Every row comes from one small tree of marks. The marks that hang from a mark follow it in brackets, in alphabetical order. Every link used is in the known rows. Which tree was each row made from?
Known rows:
kerut{besa defelu{komu}}: [ 0.669  0.716  3.526  1.248 -1.640  2.431  0.854 -1.225 -3.893  1.397
 -2.298  0.741 -0.690 -4.344 -1.570 -1.774]
kerut{besa{bufe}}: [ 1.003  1.556  2.245  1.480 -0.266  3.162  1.898 -0.886 -0.688  1.972
 -0.997  0.462 -2.928 -3.191 -1.019 -1.506]
vegil{komu}: [ 0.441  0.805  0.502  3.064 -1.869  1.740  1.510 -1.494 -0.199  0.259
  0.743  2.321  0.066 -3.571  1.996 -0.764]
defelu{kerut komu}: [ 0.670 -0.708  2.248  1.469  0.322 -0.118  5.366  2.284 -3.391 -1.837
 -1.364  4.558 -0.988 -4.419  1.986  0.270]
vegil{komu logek}: [ 0.138  0.280 -0.059  4.210 -1.651 -1.111 -0.818 -3.668  0.612  1.507
  1.313  2.589 -0.380 -3.802  3.106 -5.153]
bufe{kaler}: [ 0.741  1.354  1.233  1.079 -0.802  4.672  3.989  0.645 -1.159  3.191
 -0.006  3.398 -1.437 -0.934  1.152 -1.069]
logek{defelu{kerut} vegil{komu}}: [ 2.332 -1.242 -0.475  2.055 -2.676  2.246  3.906  0.113  2.108  5.870
 -0.346  1.237 -1.992 -3.809  5.880  0.288]
kerut{defelu}: [ 2.061  0.902  2.439  2.764 -0.809  1.673  1.727 -0.395 -1.931  1.532
 -0.058  1.654 -0.782 -2.781 -0.430 -1.313]
bufe{besa kaler}: [-0.726  3.553  1.004  0.885 -1.268  6.469  4.531  4.032 -0.894  4.478
  1.096  2.146 -1.251 -2.169  1.006 -0.889]
defelu{komu}: [-0.756  0.466  1.897  2.147 -0.303  1.453  4.641 -0.460 -3.235 -0.913
 -0.655  3.311 -1.718 -3.397  0.976 -1.676]
vegil{kerut}: [ 0.662  0.642  1.503  2.657 -0.405  0.861  1.499  0.591 -0.188  0.901
  1.056  3.315 -1.788 -4.761  1.263  2.903]
kerut{defelu{komu}}: [ 1.039  0.400  2.689  2.345 -0.670  0.687  2.861 -0.783 -3.792  0.058
 -1.131  1.857 -0.615 -3.498 -0.180 -1.946]
besa{bufe}: [ 1.569  1.232  1.371  2.439  0.878  1.034  3.853 -0.225 -0.629  0.887
 -0.039  1.171 -2.888 -2.319  0.337 -1.709]
vegil{kerut komu}: [ 0.638  0.342  0.557  2.956 -1.815  0.191 -0.488 -0.818  0.504  0.526
  1.089  2.532  0.343 -6.012  2.519  3.295]
defelu{kerut{besa{bufe}} komu}: [ 1.354 -0.139  2.663  0.531  0.414  0.360  4.293  1.707 -3.234 -0.913
 -2.744  2.626 -1.651 -5.037  0.665 -0.262]
logek{vegil{kerut komu}}: [ 1.379  0.202  0.127  3.743 -2.449  1.590  0.769 -2.176  1.648  2.053
  0.677  1.928 -0.992 -5.269  4.765  1.663]
logek{defelu{kerut{besa{bufe}} komu}}: [ 0.966 -0.757  1.697 -0.291 -0.561  1.129  4.942  2.058 -1.552  4.248
 -2.211  1.148 -3.198 -3.936  1.612 -0.031]

Write each row's tree:
[ 2.051  0.435  2.131  2.729 -0.400 -2.368 -3.183 -2.352 -0.200  3.942
 -0.441  0.420 -2.120 -6.074  0.214 -2.032]
vegil{kerut{besa{bufe} defelu} logek}
[ 1.637  0.126  2.090  2.466 -2.052  2.416  0.832 -1.866 -0.741  2.625
 -1.255  1.069 -1.752 -5.646  2.280  0.962]
logek{vegil{kerut{besa defelu{komu}}}}
[ 0.474 -0.264  2.680  0.698 -0.347  1.334  4.026  1.754 -3.198 -1.022
 -2.346  3.751 -1.083 -5.104  0.849  0.355]
defelu{kerut{besa} komu}
[ 3.127 -0.563 -0.110  0.341 -2.788  3.673  3.388  0.074  2.148  8.183
 -1.703 -0.089 -2.187 -3.402  5.126 -0.116]
logek{defelu{kerut{besa{bufe{kaler}}}} vegil{komu}}
[ 1.775  1.065  3.090 -0.249 -0.859  2.576  1.636 -0.922 -3.717  3.271
 -3.206 -0.310 -1.003 -3.250 -1.539 -2.331]
kerut{besa{bufe{kaler}} defelu{komu}}
[ 1.211  0.317  2.200  2.953 -1.231 -1.261 -3.432 -2.323 -0.276  3.773
  0.004  1.592 -1.491 -6.146  0.458 -1.551]
vegil{kerut{besa defelu} logek}
[ 1.645  0.877  3.307  0.945 -0.487  1.322  1.238 -1.407 -3.587  1.603
 -2.864 -0.554 -1.418 -4.262 -1.785 -2.420]
kerut{besa{bufe} defelu{komu}}
[ 2.020  0.357  1.148  2.942 -1.801 -3.272 -5.037 -3.721  0.624  3.809
 -0.322 -0.336  0.122 -7.042  1.464 -1.648]
vegil{kerut{besa{bufe} defelu} komu logek}
[ 1.454 -0.122  2.431 -0.458  0.282  1.476  4.394  2.040 -3.300  0.515
 -3.147  2.829 -1.283 -4.243  0.873 -0.324]
defelu{kerut{besa{bufe{kaler}}} komu}
[ 0.128 -0.823  1.003  1.515 -0.892 -0.727  2.253 -0.350 -0.769  4.591
 -0.968  2.433 -3.128 -3.873  2.607 -4.251]
vegil{logek{defelu{kerut{besa} komu}}}
[ 0.147 -0.137  0.825  0.348 -0.867 -0.991 -0.122 -1.324  0.228  7.156
 -1.150  0.674 -3.636 -5.009  2.203 -2.247]
vegil{kerut{besa{bufe{kaler}}} logek{defelu{komu}}}
[ 1.037 -0.361 -0.622  2.577 -3.313  3.337  3.404 -2.146  2.197  6.614
  0.352  0.305 -2.613 -2.613  5.079 -1.244]
logek{defelu vegil{komu}}
[ 1.463 -1.589  0.649  1.343 -1.590  1.974  6.444  1.058 -0.339  4.755
 -1.452  1.898 -3.510 -3.514  5.188 -0.485]
logek{defelu{kerut komu} vegil}
[ 1.837  0.307  1.273  2.874 -2.156 -0.794 -1.757 -1.098 -0.323  1.353
  0.591  1.506  1.240 -6.154  1.673  2.982]
vegil{kerut{defelu} komu}
[ 0.157 -0.219 -0.184  4.067 -1.702 -2.738 -2.591 -2.985  1.322  1.952
  1.654  2.873 -0.135 -6.270  3.684 -1.151]
vegil{kerut komu logek}
[ 2.685  0.605  2.158  0.223  0.214  2.634  3.369  2.442 -0.923  2.171
 -1.772  2.638 -1.628 -3.598  0.661  0.567]
defelu{kerut{besa{bufe{kaler}}}}
[ 2.635  1.381  3.126  1.558 -0.622  1.819  0.279 -1.025 -1.760  2.902
 -1.816 -0.773 -1.695 -3.537 -2.018 -1.885]
kerut{besa{bufe} defelu}
[ 0.658 -0.943  1.048  1.383 -0.226 -1.816  2.500 -0.438 -0.448  4.627
 -1.234  1.485 -3.527 -3.859  2.510 -4.728]
vegil{logek{defelu{kerut{besa{bufe}} komu}}}
[ 0.908 -0.359  0.647  0.056 -2.120  3.137  3.640 -0.763  0.456  7.971
 -1.986 -0.186 -3.971 -4.137  3.923  0.777]
logek{defelu{komu} vegil{kerut{besa{bufe{kaler}}}}}
[ 0.801 -0.722  0.878  1.101 -2.020  2.072  3.337 -1.162  0.494  6.608
 -1.687 -0.471 -4.307 -4.938  3.681  0.641]
logek{defelu{komu} vegil{kerut{besa{bufe}}}}
